What can hang from each mark:
J_519: J_356 J_522 J_580
J_625: J_356 J_519
J_668: J_519
J_522: J_89 J_519 J_625 J_668
J_356: J_89 J_625

In the rows, zero is written as 100.
Known rows, with every way that one mark hangs from another:
J_356[J_625]: | 121 |  75 | 112 |  86 | 113 |  72 |  76 | 112 | 120 |  91 |  90 |  79 | 114 | 113 |  96 | 121 | 121 |  84 |
J_356[J_89 J_625[J_519[J_522[J_668] J_580]]]: | 128 |  83 | 106 |  73 | 139 |  62 |  94 | 103 | 128 |  90 |  96 |  72 | 121 | 105 |  79 | 133 | 114 |  89 |
J_625[J_519]: | 112 |  75 | 115 |  83 | 147 |  66 |  99 |  92 | 125 |  89 | 106 |  78 | 104 | 120 | 104 | 105 | 118 |  83 |
J_625[J_356 J_519[J_522]]: | 109 |  72 | 129 |  73 | 146 |  66 |  96 |  74 | 127 | 106 |  98 |  81 |  84 | 116 |  83 | 109 |  93 |  99 |
J_668[J_519[J_522[J_625[J_356[J_89]]] J_580]]: | 122 |  73 | 129 |  75 | 140 |  71 |  83 | 107 | 135 |  90 |  91 |  67 |  93 |  82 |  89 | 108 |  89 |  91 |
J_522[J_89 J_519[J_580] J_625[J_356] J_668]: | 132 |  79 | 108 |  74 | 156 |  50 | 104 | 129 | 149 | 121 |  99 |  84 | 134 | 102 |  62 | 106 | 106 | 113 |
J_356[J_89 J_625[J_519[J_522 J_580]]]: | 129 |  83 | 106 |  74 | 132 |  64 |  91 | 100 | 126 |  91 |  95 |  73 | 117 | 107 |  81 | 132 | 108 |  90 |
J_522[J_625 J_668]: | 122 |  76 | 113 |  73 | 142 |  56 |  93 | 130 | 134 |  93 |  93 |  78 | 133 | 119 |  90 | 104 | 124 |  90 |
J_668[J_519[J_356]]: | 119 |  71 | 128 |  92 | 140 |  77 |  82 | 106 | 130 |  75 | 102 |  65 |  90 |  86 | 108 | 103 | 110 |  82 |
J_625[J_356 J_519]: | 109 |  74 | 121 |  74 | 142 |  62 |  99 |  77 | 132 | 104 | 111 |  82 |  89 | 124 |  86 | 107 | 100 |  93 |
J_668[J_519[J_356[J_89 J_625] J_522 J_580]]: | 134 |  75 | 126 |  91 | 141 |  77 |  80 | 106 | 133 |  79 |  85 |  56 |  92 |  64 |  92 | 119 |  99 |  89 |
J_625[J_519[J_356 J_522[J_89] J_580]]: | 134 |  77 | 115 | 100 | 164 |  71 | 100 |  89 | 130 |  92 |  84 |  60 |  91 |  87 |  90 | 110 | 102 |  97 |
J_519[J_356[J_89 J_625] J_522[J_668] J_580]: | 154 |  81 | 114 | 102 | 141 |  71 |  92 | 109 | 128 |  95 |  67 |  52 | 108 |  62 |  78 | 131 | 106 | 101 |
J_519[J_356 J_522[J_89 J_625 J_668] J_580]: | 154 |  78 | 113 | 101 | 160 |  70 |  93 | 119 | 135 |  99 |  64 |  53 | 105 |  69 |  74 | 111 |  97 | 108 |
J_522[J_89 J_625 J_668]: | 122 |  80 | 102 |  71 | 158 |  60 |  93 | 139 | 138 |  93 |  99 |  80 | 128 | 124 |  75 | 102 | 114 |  93 |
J_356[J_625[J_519[J_580]]]: | 124 |  77 | 109 |  87 | 133 |  64 |  87 | 100 | 129 |  92 |  91 |  73 | 114 | 107 |  91 | 124 | 122 |  85 |
J_668[J_519[J_522 J_580]]: | 118 |  70 | 130 |  90 | 143 |  79 |  84 | 107 | 128 |  85 |  88 |  65 |  87 |  74 | 103 | 105 |  99 |  83 |
J_625[J_356[J_89] J_519[J_522 J_580]]: | 123 |  79 | 119 |  73 | 145 |  63 | 104 |  74 | 132 | 110 | 101 |  73 |  88 | 103 |  73 | 117 |  82 | 102 |

Rows:
| 140 |  79 | 107 | 104 | 164 |  66 | 109 | 126 | 137 | 107 |  96 |  70 | 123 |  76 |  84 | 108 | 121 | 101 |  J_522[J_89 J_519[J_356 J_580] J_668]
| 119 |  77 | 111 |  65 | 167 |  55 |  92 | 129 | 153 |  97 | 105 |  74 | 111 | 104 |  61 | 103 |  98 |  98 |  J_522[J_89 J_625[J_356] J_668[J_519[J_580]]]
| 136 |  79 | 117 |  94 | 165 |  65 | 108 |  91 | 131 |  91 |  89 |  59 | 103 |  85 |  89 | 116 | 109 |  95 |  J_625[J_519[J_356[J_89] J_522[J_668] J_580]]
| 138 |  78 | 110 |  84 | 140 |  64 |  89 | 126 | 137 | 103 |  94 |  82 | 130 | 109 |  85 | 103 | 108 | 112 |  J_522[J_89 J_519[J_356] J_625]
| 123 |  70 | 135 |  84 | 144 |  76 |  76 | 109 | 132 |  76 |  87 |  65 |  93 |  83 | 100 | 105 | 102 |  91 |  J_668[J_519[J_356 J_522[J_625]]]
| 124 |  73 | 121 |  95 | 158 |  67 |  97 | 118 | 136 |  83 |  98 |  62 | 105 |  77 |  98 | 106 | 123 |  80 |  J_522[J_668[J_519[J_356 J_580]]]
| 141 |  73 | 127 |  94 | 131 |  76 |  79 | 106 | 121 |  92 |  67 |  65 | 101 |  93 |  94 | 109 |  99 | 105 |  J_519[J_356 J_522[J_625]]
| 144 |  79 | 113 |  99 | 142 |  59 | 106 | 120 | 134 | 105 |  93 |  70 | 136 |  74 |  89 | 121 | 131 |  99 |  J_522[J_519[J_356[J_89 J_625] J_580] J_668]
| 133 |  74 | 120 |  98 | 145 |  75 |  98 | 110 | 121 | 103 |  71 |  63 | 102 |  74 |  94 | 111 | 106 |  91 |  J_519[J_522[J_668] J_580]
| 118 |  76 | 113 |  69 | 161 |  50 | 101 | 118 | 139 |  90 | 100 |  79 | 134 | 124 |  88 | 104 | 128 |  89 |  J_522[J_625[J_519] J_668]
| 121 |  71 | 129 |  87 | 148 |  82 |  73 | 110 | 129 |  75 |  88 |  65 |  88 |  81 |  92 | 113 | 103 |  88 |  J_668[J_519[J_356[J_625] J_522[J_89]]]
| 111 |  71 | 128 |  73 | 149 |  77 |  77 | 117 | 131 |  80 |  94 |  75 |  96 |  98 |  94 | 102 |  97 |  87 |  J_668[J_519[J_522[J_89 J_625]]]
| 122 |  71 | 129 |  83 | 143 |  74 |  82 | 111 | 134 |  85 |  85 |  66 |  96 |  79 |  98 | 105 |  98 |  87 |  J_668[J_519[J_522[J_625] J_580]]
| 137 |  75 | 120 |  86 | 146 |  53 | 100 | 128 | 139 | 102 |  91 |  80 | 147 |  98 |  91 | 106 | 133 | 104 |  J_522[J_519[J_356] J_625 J_668]
| 111 |  75 | 118 |  80 | 169 |  69 | 103 |  99 | 125 |  89 |  97 |  77 | 103 | 113 |  91 | 106 | 113 |  87 |  J_625[J_519[J_522[J_89 J_668]]]
| 149 |  80 | 112 |  88 | 146 |  50 | 106 | 127 | 144 | 107 |  91 |  71 | 149 |  85 |  84 | 112 | 124 | 108 |  J_522[J_519[J_356[J_89] J_580] J_625 J_668]
| 111 |  79 | 115 |  65 | 140 |  59 | 103 |  78 | 132 | 103 | 120 |  82 |  94 | 127 |  80 | 112 |  94 |  95 |  J_625[J_356[J_89] J_519]
| 134 |  77 | 115 |  98 | 175 |  68 | 106 |  95 | 133 |  92 |  86 |  60 |  97 |  84 |  86 | 111 | 108 |  95 |  J_625[J_519[J_356 J_522[J_89 J_668] J_580]]
| 137 |  76 | 118 |  97 | 152 |  78 |  83 | 116 | 123 |  89 |  71 |  64 | 102 |  85 |  78 | 121 | 111 |  98 |  J_519[J_356[J_625] J_522[J_89 J_668]]
| 133 |  82 | 101 |  80 | 180 |  52 | 103 | 125 | 148 |  91 |  97 |  68 | 125 | 110 |  70 | 106 | 116 |  98 |  J_522[J_89 J_625[J_519[J_356 J_580]] J_668]
